Known rows, with every step that occurs:
bebopu/vodan: [  4   5   7   8   9 -48  20   3 -12  -7   0 -12 -29   4 -10   0  11   7
  -8  -2   2   1  27]
nemab/vodan: [  6  -9   6  -8   8 -54  31  -6 -10  -5  -2 -13 -27   6  -8 -12  14   4
 -17  -4   1  16  10]
vodan/sinef/bebopu/fanip: [ 23   3 -13  18   5 -21  34 -11  10  -5  17  -4 -38  -7 -13  17   3  -2
 -41  -5   5  19  18]
sinef/siga: [ 17   3   5  -9  21 -31  20  -3  -9  -7  -4 -15 -22 -13  -4  -8  11 -10
 -24  10   7  23   7]
bebopu/fanip/nemab/vodan/digiv/sinef/siga: [ 61 -10 -13   6  31 -65  31  11  -1 -14  20  -3 -33  18 -26 -16  11  14
  -6  -4  12  14  16]
siga/vodan/digiv/nemab: [ 18  -7  -8  28  33 -54  26  25 -10   2   4 -12 -27  -9 -18 -29  21  23
  14   4  -1   5  24]
nemab/vodan/sinef: [ 12  -8  -1   5   9 -63  40 -11   7   2  13 -22 -37  -3 -13  -9   9   8
 -37  -7  -2  23   7]
sinef/siga/vodan: [ 11  -1  10  -6  36 -43   5  -6 -14   1  -4 -16 -29 -15  -9 -32  29  -5
 -14   6   4  13  15]
vodan/digiv/sinef/bebopu: [ 31   9 -19  20  28 -40  31  27   0  -7  -2   1 -27 -17 -28  12   5  26
 -14   6  -3  25  22]
vodan/fanip: [  5   3  -7  10   6 -32  38   0   2  -9  18  -1 -26  -8   2 -13  -3   0
 -24  -2   8  11  19]
siga/vodan/sinef/bebopu/fanip: [ 18  -1  -6  21  18 -33  21 -15   6   1  15  -4 -45  -8 -18  -6  20   1
 -31  -9   3   9  24]
bebopu/sinef: [ 18  -6  -8   5   7 -26  39  -3  13   5   0 -22 -22 -11 -11 -13   4   5
 -31   3   3  13   8]
vodan/fanip/sinef/bebopu: [ 28   6  -7  15   0 -33  21   8   8 -13  12   3 -33   0 -13   3  11  -4
 -38  -6   3  47  16]
nemab/vodan/digiv/sinef/bebopu/fanip: [ 32  -3 -20  12  26 -56  39  13  -3 -19  11  16 -35  18 -27   9   9  19
 -10  -7   3  -1  21]
bebopu/fanip/nemab/vodan: [ 35 -17   2  -2  -5 -43  28 -10  -7  -5  13 -10 -34  21 -10 -16  15   3
  -7 -13  13  18  19]
digiv/nemab/vodan/sinef/siga: [ 36 -12  -3   9  27 -71  36  -7   0 -15  16 -28 -31  -2 -17  -7  16 -12
 -18  -1   6  38  -5]
sinef/bebopu/vodan/nemab: [ 34   5   5  27   7 -55  13   2 -17 -13   4 -10 -31  -3 -21  12  10   0
 -18  -9  15  24  30]
siga/vodan/fanip/sinef: [ 16  -3   0  12  12 -48  18   2  11   6  15  -4 -41   1  -9 -32  21   7
 -24  -8  -7  23  20]
bebopu/sinef/siga/vodan: [ 22  -6   3  -2  33 -42  15  -7   2   2  -2 -23 -26 -13 -16 -41  30  -7
 -29   3   7   6   9]
bebopu/fanip/sinef/siga/vodan: [ 31  -5   4  -6  26 -36   7  -9   3   2   4  -9 -40  12 -12 -21  29  -8
 -20  -3  -2  15  14]
vodan/sinef: [ 14   0  -6  13   9 -36  40  -6  13  10  12 -24 -32 -22  -8   0  -2   8
 -37   2  -4  30  10]

Rows:
[ 46  -9   0  14  22 -47  14  -6   8  -2  24 -17 -28  -9 -17 -60  26  -9
 -29  -7  24  21  17] => bebopu/sinef/siga/vodan/fanip/nemab
[ 36  -8  -4   7  -5 -17  29  -6   1   1  11 -11 -29   2  -4  -7   4   5
  -9  -4  11  23  23] => bebopu/fanip/nemab
[ 58  -7  -5   6  37 -75  24  21  -6 -10   9 -13 -27   2 -32 -22  16  18
  -8   0   8  36  13] => fanip/nemab/vodan/digiv/sinef/siga
[ 10   6  -2  22   9 -56  30  -4   5   1  14 -21 -39  -2 -14   3   5  10
 -29  -6  -3  10  24] => bebopu/vodan/sinef
[ 32  -2  -9  -2  44 -75  34  17  -4 -13   5  -5 -27   4 -26 -12  11  16
 -13   5   1  12   8] => nemab/vodan/digiv/sinef/siga
[ 27 -15  -7  18  14 -68  46  -4   6  -7  17 -27 -35  -1 -15  -5  10   2
 -14  -6  -2  35   2] => digiv/nemab/vodan/sinef
[ 44  -6  -3  28   9 -34  12 -11   6   6  21 -12 -44  -9 -25 -18  27   6
 -25 -13  10  33  29] => siga/vodan/sinef/bebopu/fanip/nemab
[ 19  -8  -2   1   0 -62  33   0   8  -7  19  -2 -38  21  -8 -18  11   0
 -33 -13  -1  29  10] => nemab/vodan/fanip/sinef
[ 23  -6 -13   7  29 -72  42  20   1  -5   6  -3 -30   4 -25  -9   5  30
  -8   0  -8   9  16] => nemab/vodan/digiv/sinef
[ 34  -7   8   8  33 -52  10 -10 -10   5   5 -21 -29 -23  -9 -30  18  -5
 -21   2  12  24  14] => sinef/siga/vodan/nemab
[ 27  -4  -7   0  -1 -21  32  -3  14   4   6  -6 -37  13  -4   8   5   4
 -23  -3  -7  21  13] => bebopu/fanip/sinef
[ 29  -1 -13  12  29 -68  32  22  -7 -16   0   5 -31   4 -32   2  13  23
 -13  -1  -1  22  17] => nemab/vodan/digiv/sinef/bebopu
[ 20   5  -5  18   9 -32  28  -3   7  -1   6 -16 -33 -22 -17  10   7   2
 -43   0   1  40  16] => vodan/sinef/bebopu
[ 39 -14   4  12   1 -63  32  -7   7   8  18 -29 -38  -2 -19 -20  13   9
 -32 -11   5  49  12] => fanip/nemab/vodan/sinef
[ 17  -3 -12  18  40 -57  29  21   3  10   2  -6 -35 -18 -24 -23  13  37
   0   4 -14   5  27] => siga/vodan/digiv/sinef
[ 33 -14  10  -1   0 -55  21  -1 -10  -1   3 -19 -28   5 -14 -23  19   7
 -11  -8   8  40  15] => fanip/nemab/vodan
[ 48   6  -9  32  12 -58  17  12  -1 -26  24   0 -40  -2 -28   3  11   9
  -1 -13  10  34  35] => digiv/sinef/bebopu/vodan/fanip/nemab
[ 28   3   2  24  -4 -52  19   6  -6 -12  26  -8 -31   9 -11 -18   9   5
  -8 -13  18  16  36] => bebopu/vodan/fanip/nemab
[ 19  -2   0  10   9 -59  28  -8  -1  -8   9 -13 -36  -3 -24   1  17   0
 -42  -9   3  37   8] => nemab/vodan/sinef/bebopu
